Each row was made from one path, in order. Every step used is in the known rows, and no mark comes twice. Write each row's path.
In the rows, 128 means zero.
Known rows
topil/gudo/telur/lema/lusab/gide: [136 178  96 117 188 135 154  91 145 149 103  94 137  77 138 119 214 107
 165 122 123 188 113  66 129 162]
pema/lema: [113 184  90 156 133  99 176 102 106 165 118 113 169 107 132 145 110 105
 148 107 117 146 118 137 131 132]
dimal/mota/gide/pema/lema/telur: [101 160 113 195 164  73 182 142 125 189  83 108 196  98 154 142 128 109
 160 112 126 146 121  91 131 112]
mota/gide/lusab: [ 97 152  75 124 183 126 166  84 115 142  85 127 204 101 120 133 123 114
 157 116 113 148 111 123 122 126]
pema/lema/lusab: [129 173  87 143 130 105 179 113 116 163 138 107 183 100 120 150 139  94
 128 119 116 147 112 116 112 129]
gide/pema/lema: [ 82 169 111 154 132 103 170 121 110 161 108  99 170 101 149 153 112 109
 148 115 136 148 115 127 126 135]
gudo/topil/gide: [128 183 106 117 162 108 187  84 121 169 109 112 171 109 124 121 148  94
 130  84  99 147 114 132 145 153]
gudo/telur/lema/pema: [100 175 108 140 171 147 167 120 139 170 124 105 170  88 127 125 170 101
 163 106 108 161 120  89 162 137]
mota/gide/pema: [ 78 158  90 137 176 128 175 100 119 151  90 104 216 102 149 140 114 108
 141 108 133 148 108  93 142 122]
lema/telur/gudo/topil/gide: [139 185 112 126 170  65 176 107 122 191  75 119 183 126 119 131 153  73
 134  67  98 142 120 120 134 154]
gide/pema: [ 82 154 111 127 149 139 167 111 117 148 101  93 194 107 139 154 103 108
 144 107 130 140 108 115 143 128]
mota/gide/pema/lema/telur: [ 85 173 105 174 164  75 176 132 109 191  86 108 192 104 160 139 141  95
 153 110 131 146 125  93 118 127]
lusab/gide/pema/lema: [ 87 186 128 147 149  85 157 117 111 168 102  91 160  88 156 141 113 117
 158 117 143 172 116 110  98 134]
dimal/mota: [128 157  97 152 150 136 178 104 128 150 108 107 196 109 117 146  87 119
 149  98 106 137 113 124 163 111]
telur/gide/pema/lema: [ 68 150  97 151 140 113 161 119 110 153 102 112 191  95 159 161  88  85
 141 100 155 136  96 130 114 135]
topil/gide: [121 167  80 110 156 116 181  87 121 164 108 121 168  90 119 124 156  97
 140  89 102 139 119 129 152 130]
lusab/gide/pema/lema/telur/gudo: [101 188 135 154 160  43 145 136 112 189  66 100 176 105 147 150 117  94
 164 102 143 169 120  97  88 134]
lusab/gide/pema/lema/telur: [ 97 187 142 155 158  66 154 138 110 195  90  90 163  96 156 142 137 107
 166 111 134 164 125  99  91 132]
gudo/telur/gide/pema/lema: [ 61 152  94 161 145 131 165 121 131 159  94 107 174  88 176 156 109  87
 152 107 167 139  88 114 124 158]
topil/gide/pema/lema/lusab: [109 157  97 117 134  88 180 127 132 164 126 106 158  72 136 139 190  88
 128 118 127 150 109 111 111 134]
lema/telur/gudo/topil/gide/pema: [110 173 131 120 169  70 169 127 127 183  63 106 185 121 137 140 154  76
 135  75 119 142 115 111 131 156]
topil/gudo/telur/gide/pema/lema: [ 79 155  83 154 144 123 159 104 127 153  74 110 148  87 166 149 145  96
 159 114 160 148  96 114 141 166]
lema/telur: [122 167 104 145 157 121 171 113 108 180  98 105 193 119 121 143 130 100
 155  92 102 126 123 114 143 123]
mota/gide/pema/lema: [ 77 173  94 161 157  93 178 110 112 166  99 110 192  96 159 140 120 106
 144 119 139 157 114 104 123 128]

Which path is each row?
[ 99 158 108 137 128 108 172 131 122 155 129  93 183  91 138 159 137  95
 129 127 138 148 105 107 109 131] : gide/pema/lema/lusab
[124 171  77 134 155 142 171  78 126 154  81 103 151 104 128 133 163 118
 162 112 114 148 114 112 175 159] : topil/gudo/telur
[ 85 139  94 136 137 118 162 131 122 149 122 104 204  86 150 166 117  71
 122 110 156 138  87 107  96 130] : telur/gide/pema/lema/lusab
[ 97 187 127 138 141  76 184 114 119 176 106 104 148  97 153 133 157  95
 132 101 124 156 115 136 122 161] : gudo/topil/gide/pema/lema
[129 169 118 109 175  67 161 110 123 173  58 131 173 120 105 134 165  79
 150  83  99 142 118 140 110 164] : lema/telur/gudo/topil/gide/lusab
[ 77 141  91 147 144 134 169 131 142 155 115 100 189  79 165 161 135  76
 132 116 168 142  80  95 106 153] : gudo/telur/gide/pema/lema/lusab
[ 89 172 130 119 170 121 155 108 118 156  95  85 185  94 146 140 107 119
 154 108 137 166 109  97 117 128] : lusab/gide/pema
[ 95 159 130 107 182 132 151 124 135 143 121  82 181  81 148 138 154  99
 143 117 138 178 105  71 101 130] : telur/lema/lusab/gide/pema
[102 172 118 106 163  85 171 106 129 158  78 108 183 113 136 141 129  84
 125  82 127 154 107 122 139 159] : telur/gudo/topil/gide/pema
[118 180  95 132 169 137 159 105 136 163 103 107 143  89 117 122 210 109
 170 112  99 169 128  87 180 147] : topil/gudo/telur/lema/pema
[ 86 158 130 118 184 148 159 126 154 149 114  76 161  72 166 135 176 104
 158 123 151 181 100  58 110 154] : gudo/telur/lema/lusab/gide/pema
[122 185 107 134 159  99 171  90 114 153  89 108 206 140 118 151  80  94
 129  81 118 151 106 127 139 154] : telur/gudo/topil
[104 159 125 104 168 123 157 119 132 151 114  78 199  84 135 146 136 105
 137 119 140 166 100  78  98 125] : lema/lusab/gide/pema
[ 93 172 124 166 138  88 168 143 106 187  95  95 171 108 150 152 134  99
 156 111 127 136 125 118 121 132] : gide/pema/lema/telur
[123 171 112 112 183 128 157 106 129 150 133  96 179  87 131 130 155  97
 144 108 120 177 111  81 104 128] : telur/lema/lusab/gide
[100 188 122 133 144  50 175 113 123 171  85 114 160 109 143 143 138  82
 129  91 133 161 111 133 118 165] : telur/gudo/topil/gide/pema/lema
[135 191 105 134 150  83 164 108 120 168 133 100 174  85 127 135 144 101
 140 120 124 173 112  99  83 128] : pema/lema/lusab/gide
[105 186 139 150 149  59 181 136 116 203  95 103 148 104 153 131 181  87
 144  96 116 145 126 125 115 158] : gudo/topil/gide/pema/lema/telur
[129 160  76 124 167 156 168  96 143 142 110 102 145  90 131 131 210 100
 152 120 115 161 111  84 158 161] : topil/gudo/telur/lema/lusab
